Each row comes from the steps of one path. Every step used is in the known rows, and no mark comes twice. Write the path behind each row, first mark first.
Known rows
B > H > W: -.05, .25, -.25, -.10, -.17, -.01, .01, -.03, -.12, .12, -.07, -.07, -.08, .42, -.05, .10, -.08, -.03, -.07, .08, .13, -.17, .26
H > T > R > B > W: .41, -.12, .21, .56, -.02, -.04, .05, .08, .26, .07, .16, -.21, .03, -.24, -.34, -.25, .08, .12, -.17, -.18, .28, -.18, -.19
B > W > R > T: .11, -.25, .24, -.18, .23, .24, -.12, -.23, .31, .01, -.02, -.15, .12, -.38, .03, -.03, -.23, .07, -.09, .21, -.33, .11, .06
Z > B > H > W: -.31, .40, -.13, -.20, -.12, -.08, -.11, .10, -.09, .06, -.19, -.04, -.05, .44, -.03, .08, -.06, -.16, .05, -.05, .00, -.10, .21
B > H > Z > W: -.20, .02, -.32, -.06, -.16, -.36, .13, .22, -.13, -.03, -.11, .04, .17, .00, .30, .03, .14, .02, .08, .12, .03, .14, .10
R > H: .15, -.07, .04, .07, -.12, .15, .05, .05, -.21, -.01, -.14, -.21, .23, .16, -.08, -.05, .14, .02, .06, -.02, -.02, .01, .04
W > T > R > H > Z > B: -.13, .33, .35, -.16, .14, -.03, .09, .27, -.01, -.19, .12, .11, -.02, .11, .52, -.13, .21, -.11, .43, -.18, -.05, .05, -.20
Z > W: -.11, -.21, -.28, .26, -.12, -.21, .17, .21, .03, -.04, -.07, .09, .14, -.04, -.24, -.02, .21, -.05, .03, -.04, .19, .16, -.12
H > T: .36, .17, .09, .25, .01, .05, .00, .26, -.04, -.15, -.20, .01, .02, .08, -.41, -.13, .21, .06, -.09, -.01, .22, -.06, .16
T > B > H: -.17, .11, -.10, -.16, -.26, -.14, -.18, -.07, -.22, .04, -.13, -.07, .16, .04, -.36, -.03, -.09, .05, -.16, .06, .12, -.09, -.01
H > Z: -.05, .05, .05, .06, .16, .15, -.11, .25, .07, -.03, -.21, .13, .06, -.04, .01, .17, .15, -.08, .08, .16, .11, -.06, -.03
B > H: -.08, .13, -.12, -.11, -.21, -.12, -.11, .12, -.20, -.05, -.06, -.14, .12, .13, -.15, -.16, -.09, -.01, .02, -.04, .03, -.08, .17
B > W > T > R > H: .18, -.13, .22, -.07, .02, .11, .23, -.14, .05, -.12, .36, -.16, -.04, -.16, .28, -.18, .08, .01, .05, -.12, .07, .07, -.26
Z > W > R > H: .12, -.34, -.25, .09, -.18, -.16, .34, -.01, -.07, -.09, -.12, -.13, .20, -.07, .26, -.04, .08, .07, .10, -.08, -.21, .36, .03
R > H > Z > W: .02, -.20, -.16, .12, -.05, -.12, .31, .20, -.11, .02, -.14, -.01, .27, .03, .35, .13, .35, .02, .08, .15, -.03, .15, -.08
B > H > W > T > R: -.02, .37, -.16, -.13, -.15, -.12, .16, -.07, -.09, .01, .32, .08, -.43, .39, .22, -.11, -.14, -.04, .12, -.15, .25, -.14, .14
Z > B > H > T: .05, .56, .14, -.09, -.12, -.25, -.11, .31, -.19, -.23, -.24, -.09, .11, .28, -.23, -.29, .13, -.02, .04, -.07, -.01, -.05, .27
W > R: .05, -.12, -.05, .00, .03, .11, -.12, .00, .13, -.13, -.19, -.02, -.03, -.11, -.08, -.06, -.13, -.01, .10, -.04, -.01, .09, .07
B > W: -.01, -.18, .05, -.05, .10, .19, -.07, .02, .19, -.04, -.03, -.10, .13, -.28, -.21, .02, .03, -.04, -.16, .21, .10, -.02, -.15
T > B > W > R > H: .15, -.35, .14, -.25, .00, .21, -.01, -.40, .13, .01, -.10, -.26, .27, -.35, .07, .17, -.12, .13, -.31, .20, -.20, .22, -.14
W > T > B > H > Z: -.26, .19, -.04, -.42, .04, -.13, -.21, -.03, -.24, -.06, .07, .28, -.20, -.06, .26, .10, -.06, .07, -.06, .13, .00, -.12, .02
B > W > T > R: .01, -.04, .16, -.10, .12, .04, .07, -.02, .24, -.14, .33, .03, -.18, -.28, .03, -.22, -.03, -.06, .03, -.11, .24, .05, -.32
T > R > B: .04, -.17, .06, .65, -.16, -.08, -.10, .13, .11, .16, .11, -.15, -.02, -.02, -.39, -.18, -.05, -.03, .14, -.33, .27, -.25, -.28
Z > B > R > T: -.22, .24, .44, .01, .06, .05, -.13, .07, -.04, .00, -.05, -.06, .41, .10, -.60, -.23, -.23, -.10, .33, .08, -.26, -.04, .12
B > W > T: -.10, -.14, .03, -.22, .25, .17, -.08, -.09, .13, -.12, .23, .12, -.21, -.29, .09, -.01, -.01, -.04, -.10, .02, .02, .04, -.10
Z > W > R > H > T > B: .43, -.17, -.08, .13, -.20, -.24, .31, -.11, -.06, -.10, -.18, -.04, .27, -.06, .02, .01, .25, .22, -.22, .05, -.10, .31, .02
R > B: -.05, -.27, -.13, .48, -.01, .00, -.22, .10, -.05, .15, -.02, -.02, -.08, -.04, -.33, -.02, .02, -.02, -.02, -.22, .06, -.22, -.10

Write each row's path
-.30, .22, .18, -.09, .20, .03, -.19, .41, .08, -.11, -.34, .16, .14, .01, .02, .10, .20, -.23, .20, .10, -.01, -.01, -.10 : H > Z > B
.01, -.22, -.27, .34, .01, .12, -.10, -.21, .17, .25, -.05, .00, -.37, .06, -.02, .18, -.21, -.02, -.07, -.18, -.02, -.14, .09 : H > W > R > B
.12, .19, -.07, -.24, -.09, .07, -.01, -.26, .00, .19, -.03, -.09, -.13, .28, .26, .01, -.36, .13, .02, .16, -.35, -.06, .49 : B > H > W > R > T
-.05, -.42, -.02, .28, .12, .09, -.24, -.07, .17, .16, .05, -.15, .01, -.34, -.28, .04, -.05, .00, -.20, -.06, .05, -.17, -.22 : R > B > W
-.06, -.27, -.32, .13, -.10, -.19, .16, .06, .13, -.13, -.13, .06, .06, -.17, .00, -.04, .03, -.03, .10, -.08, .00, .35, -.07 : Z > W > R
-.14, .00, .31, -.29, .25, .17, -.05, .15, .09, -.03, -.23, -.14, .33, -.18, .34, .16, .22, -.08, -.01, .22, -.18, .08, -.13 : R > H > Z > B > W
.33, .14, .15, .13, -.07, .01, -.11, .11, -.03, -.05, -.22, .12, .12, .01, -.58, .00, .21, .12, -.22, .12, .26, -.12, .03 : H > T > B
-.15, -.13, -.36, .06, .00, -.21, .15, .13, -.09, -.14, .23, .30, -.18, -.07, .09, -.09, .17, -.05, .09, -.18, .07, .23, -.13 : Z > W > T
.00, .01, -.13, .42, -.02, .03, .01, -.07, .11, .22, .46, .17, -.53, .19, .06, -.01, -.09, -.08, .05, -.38, .26, -.29, -.17 : H > W > T > R > B
.17, -.09, .12, -.13, .08, .16, .06, .04, -.04, -.09, -.27, -.09, .13, -.06, .46, .08, .02, .09, .14, .19, -.19, .12, .12 : W > R > H > Z
.55, -.11, .23, -.07, .11, .20, .20, -.17, .09, -.19, -.14, -.33, .14, -.23, .15, -.08, .08, .25, -.22, .11, -.18, .17, .23 : B > W > R > H > T
.11, .13, .04, -.06, .02, .24, .27, -.25, -.30, .03, .27, -.02, -.10, .34, -.02, .07, -.16, .04, .14, .01, -.04, -.06, .28 : B > R > H > W > T
.03, -.31, .16, .48, -.03, .02, -.06, -.06, .29, .14, .19, -.22, .09, -.33, -.29, -.08, -.08, .00, -.10, -.19, .19, -.18, -.41 : T > R > B > W
-.15, .07, -.34, .05, -.06, -.11, -.12, -.18, -.25, .25, .33, .09, -.56, .31, .22, .03, -.20, .02, -.06, -.28, -.04, -.31, .23 : R > B > H > W > T
-.23, .33, -.17, -.36, -.06, -.10, -.10, -.04, .01, -.02, -.23, -.06, -.14, .26, .23, .05, -.26, -.15, .11, -.05, -.20, .07, .28 : Z > B > H > W > R
-.27, -.05, .19, -.28, .20, .10, -.19, -.02, .33, -.17, -.22, -.08, .09, -.40, .00, .00, -.09, -.15, -.04, .02, -.17, .25, -.12 : Z > B > W > R
.43, .06, .16, .74, -.15, -.13, .03, .23, .08, .06, .08, -.09, -.06, .05, -.45, -.32, .12, .11, .00, -.30, .33, -.27, -.10 : H > T > R > B
-.04, -.09, .01, .43, -.03, -.10, -.07, .08, .00, .01, .43, .09, -.38, -.02, -.11, -.26, -.04, -.01, .14, -.49, .16, -.22, -.28 : W > T > R > B
.05, .01, -.11, -.16, .00, .20, .04, -.30, -.16, .15, .15, .20, -.24, .29, .17, .28, .08, .02, -.17, .06, .01, -.11, -.04 : R > H > W > T > B
-.09, -.13, .23, -.33, .14, .14, .00, -.12, .17, -.18, -.19, -.29, .24, -.29, .26, -.03, -.04, -.07, -.01, .00, -.29, .27, -.05 : Z > B > W > R > H
-.04, .13, -.22, -.06, .13, .21, -.02, -.01, -.01, .05, .20, .30, -.48, .27, .09, .16, .01, -.08, -.01, -.02, .17, -.10, .08 : H > W > T
.13, -.06, .13, -.01, .03, .14, .04, .17, -.12, .02, -.19, -.07, .22, .06, .24, .12, .19, .01, .10, .18, -.04, -.02, .05 : R > H > Z
-.11, -.16, -.11, -.19, .00, -.13, .19, .02, -.15, -.01, .13, .31, .02, -.09, .51, .22, .28, .10, -.04, .12, -.05, .17, -.20 : R > H > Z > W > T > B
.01, -.06, .23, .03, -.02, .11, -.25, -.06, .04, .18, -.05, .08, .26, .03, -.44, .04, .00, .07, -.12, .21, -.05, -.13, -.06 : R > T > B
.31, .06, -.09, .26, -.14, -.27, -.08, -.03, -.14, .00, -.08, -.23, -.19, .00, -.02, -.25, -.18, .22, -.11, -.24, -.16, -.11, .39 : W > R > B > H > T
-.26, .05, -.34, -.28, .00, -.39, .14, .18, -.21, -.11, .17, .26, -.18, .00, .57, .00, .08, .02, .12, -.03, -.05, .15, .09 : B > H > Z > W > T
-.20, .35, .16, -.22, .05, .14, .14, -.13, -.25, -.04, .16, .02, -.06, .45, -.02, .07, -.15, -.14, .22, -.08, -.18, -.01, .20 : Z > B > R > H > W > T
.19, .00, -.12, .07, -.06, .27, .14, -.11, -.11, .15, -.11, -.10, -.01, .42, .04, .24, .13, -.03, -.03, .09, .05, -.10, .16 : R > H > W
-.24, -.10, -.29, -.29, -.17, -.40, .06, -.01, .01, .00, -.19, .11, .17, -.24, .30, .17, -.07, .08, -.08, .19, -.11, .26, -.01 : T > B > H > Z > W > R
.07, -.26, -.11, .10, -.03, -.11, .12, .00, .17, .03, -.02, .05, .14, -.12, .08, -.13, -.08, .07, .10, .05, -.27, .31, .07 : Z > W > R > T
.01, -.22, .26, -.11, .14, .20, -.23, -.23, .23, .19, .03, -.04, .31, -.30, -.37, .11, -.10, .09, -.32, .38, -.09, -.08, -.21 : R > T > B > W
.00, .00, .22, -.13, -.10, .07, .06, -.25, -.34, -.08, .23, .00, .13, .03, -.33, -.08, -.17, .09, .03, .02, -.06, .00, .00 : W > T > B > R > H
.09, -.03, .05, -.09, .03, .24, -.11, -.35, .21, .28, -.10, .15, -.10, .09, -.11, .29, -.25, .03, -.18, .30, -.15, -.04, .07 : H > W > R > T > B
-.11, .00, -.11, .12, .07, -.24, .28, .31, .13, -.13, .23, .33, -.15, -.12, .36, -.05, .22, -.06, .27, -.09, .25, .19, -.25 : H > Z > W > T > R
-.14, .28, -.31, -.25, -.04, -.02, .01, -.07, -.23, .04, .21, .12, -.46, .38, .25, .03, -.10, -.03, .01, -.07, .03, -.14, .26 : B > H > W > T
-.13, .05, .20, .07, -.10, .06, -.12, -.12, -.08, -.01, -.05, -.05, .37, -.09, -.86, .01, -.21, -.01, -.04, .17, .18, -.09, -.06 : T > B > R
-.39, .11, .22, -.47, .49, .10, -.22, .18, .19, -.18, .05, .25, -.18, -.30, .37, .14, .12, -.19, .06, .07, -.12, .06, -.18 : H > Z > B > W > T
